Each row comes from the steps of one walk. Every step used is in the known rows, and no mark comes twice. Write the walk behind each row, first mark first.
Known rows:
Q, E, N, M, W: [  3.8  13.4 -32.9  24.1   5.4   2.5  -9.1 -14.3   0.9 -47.8  23.8 -49.3
 -11.8 -24.8 -16.0   2.2  20.1   8.6  -2.8   2.1]
W, C, M, Q, E, N: [ -9.7  22.6  41.5  22.0   9.7  -2.0   8.5  -3.0  -0.6 -20.3  47.0 -58.6
  -6.5 -36.0   1.8 -14.2  16.8  21.1   2.5  19.9]
Q, E, N, M: [ -2.7   9.8 -24.3  36.3   4.9 -16.0   1.1  -8.1   4.6 -50.8  18.5 -48.9
  -7.0 -45.1  -8.7   3.6  14.9   5.3  -4.6   2.8]
E, Q, M, C, W: [-10.7  27.2  11.7  -7.6   1.4  21.4  12.4  -6.4  -2.0  -3.4   1.4 -10.1
  26.3  17.2  -8.2 -11.4   5.5   9.2  -2.4   2.9]
C, W: [ -3.8   6.3   1.3   7.8  -8.9  15.8  -3.3  17.2   1.4   5.0   8.8 -16.3
  18.9 -14.4   9.0  -7.4  -5.4   6.1  -1.2   1.6]
N, E, Q, M, W, C: [-16.3  26.7  30.5 -10.3   7.7  18.2   3.9  -8.6  -4.8 -20.4  32.0  52.0
 -36.5  54.2 -12.1   0.8  25.4   1.7   1.6 -24.6]
E, N, M: [  1.6  15.7 -10.0  19.9   2.3 -12.2  14.7  -3.8   5.3 -13.7   8.9 -46.2
  -9.9 -40.3  -8.3   3.1   7.5  -0.7  -4.4   3.9]
Q, M: [-18.7   0.9  -9.4  11.4   4.0   9.1  13.4  -4.9  -3.5   6.3  -7.1   9.7
  -4.2  -5.3  -6.2  -1.0   5.2   3.7  -1.7  -1.0]
Q, M, C: [-10.5   2.6 -20.8  -4.9   6.2  17.6   7.4 -12.5  -6.3   8.0 -11.4  -1.0
   3.2  21.7 -15.0  -2.6   4.7   7.5  -0.5  -3.4]
N, E, Q, M, C: [ -7.5  20.2  13.4 -10.2  10.8   1.5   5.7 -23.4  -3.0 -39.1  -6.1  30.4
   6.7  44.4 -16.8   0.2  17.4  -1.1  -2.0 -26.0]
E, Q, M: [-13.8  20.1  22.1   1.1   8.4  -3.1  20.8 -15.0   0.0  -9.4  -2.2  17.5
  -0.9   6.4  -6.8  -1.5  11.1  -0.6  -2.2   3.7]
W, C: [ -6.9   5.7  15.1  -3.7  -1.3   8.0   1.6  12.8  -1.6  17.1  28.4  12.9
 -31.1  14.8   3.7   0.1   3.4   2.9   3.5   0.5]
N, M: [ -3.1  -1.7  -1.3  23.3   1.8  -1.8   7.6  -2.1   5.6   3.5   1.0  15.4
 -10.5 -12.0  -8.7   1.7   1.5  -3.2  -5.3 -14.7]
E, N, M, C, W, X: [  0.6  20.1 -23.0   7.4 -24.3  21.7   9.1 -20.6   5.0 -20.7  43.1 -66.2
  15.3 -22.5  -3.2 -18.1   5.6  10.4  -0.9   0.2]
E, N: [  3.9  16.7  -7.4  -3.6   0.8  -9.2   7.5  -1.4   0.2 -16.8   7.8 -59.9
   1.0 -28.4   0.1   1.6   5.2   2.6   0.4  18.7]
C, M, Q: [ -3.1   5.5  48.2  13.7   7.1   3.0  14.4  -9.9   1.8  17.1   2.5  -8.2
  21.9 -17.7  -1.2 -15.9  -0.9   9.5  -1.9   2.1]
W, C, M, N, E: [ -7.1  11.3  13.4  16.8   6.7  14.3  -4.0  -6.1  -3.5   0.8  24.0  66.9
 -13.7  -2.6   1.7 -12.9   8.4   9.9   1.9 -11.4]
W, C, M: [ -9.6   7.2  21.7  29.5   3.6  18.2  10.4   2.0  -1.6  26.9  30.2  22.3
  -6.1 -25.9   8.6  -5.9  -0.5   9.5   0.8   2.4]
M, Q, E, N: [ -0.2  15.7  19.3  -7.0   6.0 -20.0  -1.6  -4.9   1.3 -47.2  16.8 -81.3
  -0.4 -10.5  -6.0  -6.9  16.4  11.6   2.0  17.8]
N, E, Q, M: [-15.9  18.6  25.2   5.9   8.9  -6.1  12.8 -15.7  -0.3 -40.6  -1.4  42.1
  -1.6  18.5  -8.4   2.0  16.8  -4.3  -3.2 -24.1]
C, M, W, X: [ -0.7   2.9  -6.4  16.7 -14.3  38.1   2.6 -43.7  -2.9   0.6  38.1  13.8
  18.4 -13.2   2.1 -18.9   4.2  11.4   2.0  -2.2]

Write each row's walk:
[ -3.8   2.8  39.7   4.3   3.0  -8.3  12.6  -1.1   7.6  10.4   0.2  -3.6
 -14.1  10.9 -15.1  -8.3   5.3  -0.2  -4.0 -14.0] => N, M, Q
[  2.8  17.5  34.6  -6.1   4.7 -15.8   0.2 -11.2   3.4 -47.2   6.0  32.5
   2.8  23.4  -2.7   2.9  12.8  -8.3  -1.5 -23.5] => N, E, Q
[-14.7  28.9  27.5 -14.4   7.2  21.8  11.7  -8.4  -5.0  10.6  31.3  27.3
 -36.0  42.0 -11.5  -2.6  19.8   5.8   2.7   3.0] => E, Q, M, W, C
[ -3.6  19.0 -18.1  19.7   4.1  10.2  -8.3  -1.2  -0.7 -30.1  52.3 -36.5
 -43.1  -9.1 -12.1   2.2  23.5  11.4   0.7   2.9] => Q, E, N, M, W, C
[ -4.7  -1.8  25.9  -3.9   5.3  -9.7  -8.3  -3.5   1.1 -29.7   8.7 -21.7
  -1.0  18.2  -6.3  -9.5  11.0   9.1   1.5  -0.7] => M, Q, E
[ -1.1   8.8   5.4 -15.4  -1.9  25.3  -9.6   7.3  -5.3  19.9  34.2  10.1
 -35.3  35.7  -3.6  -0.9   9.1   6.2   4.9   0.3] => M, W, C
[  2.8   6.0  -2.4  21.2   4.8  28.0  -0.9 -16.7  -4.1  12.7   7.7   9.1
  20.8 -19.3  -2.5  -7.4   0.6   9.8  -1.9   0.9] => C, M, W
[  0.2   6.4 -11.1  15.6  -5.2  21.6  -1.8   7.6   3.7   8.9   4.8 -12.9
  16.4  -1.7  -8.8  -8.2  -3.6   6.1  -5.6 -14.6] => N, M, C, W
[ -6.1  21.3  10.3 -15.2   9.5   6.5  14.8 -23.6  -3.2  -8.1  -6.7   6.4
   6.7  31.9 -17.1  -3.8  12.8   3.0  -1.3   0.8] => E, Q, M, C
[-15.6   4.6 -17.9  -0.2   7.5   4.7  -0.9 -12.7  -5.8 -19.4 -14.0  53.9
 -12.7  18.5 -13.0  -8.2  11.7   4.1  -0.8 -15.3] => Q, M, N, E
[  1.1  18.4  32.7   1.0   5.0 -18.8  18.5  -2.1   7.1  -6.6   8.5 -64.3
 -12.3 -17.3 -14.6  -6.0  11.4   2.5  -3.5   4.6] => E, N, M, Q
[-14.9   5.8  49.1  26.0   9.3   8.4   1.9  -1.5  -0.1  -2.4  38.9   0.9
  -6.9  -7.9   1.6 -15.7  10.9  18.8   1.9   1.4] => W, C, M, Q, E
[  1.2   7.2  -4.7  15.9   7.2  11.0   4.1 -18.4  -3.3  14.2  -5.6  29.6
  17.5 -29.4  -0.6 -16.2  -2.6  11.1  -0.7  15.8] => C, M, N
[ -3.0  17.0  26.4  25.9  11.5  -9.4   7.9 -15.7   1.1 -37.7  19.7 -71.6
  24.6 -50.4  -1.3 -13.7  12.9  18.2  -1.0  19.4] => C, M, Q, E, N
[ -5.5  12.9  10.0  12.3   5.3  19.1   5.6  -5.1  -4.0  31.5  22.9  41.1
 -13.1 -14.8   1.8 -16.7   1.8  14.1   2.9  16.0] => W, C, M, N
[  5.9  12.1 -35.5  19.9   7.2  -6.4  -5.3 -15.8   1.5 -50.0  14.3 -58.9
   0.1 -19.5 -18.3   2.1  14.8   8.9  -2.9   0.5] => Q, E, N, M, C
[  4.6  25.4  28.5  10.7  11.8  -4.9   3.7 -29.7   0.5 -33.1   0.9  63.0
  20.7  -5.5  -3.5 -13.4  11.4   2.7  -2.6  -7.2] => C, M, N, E, Q
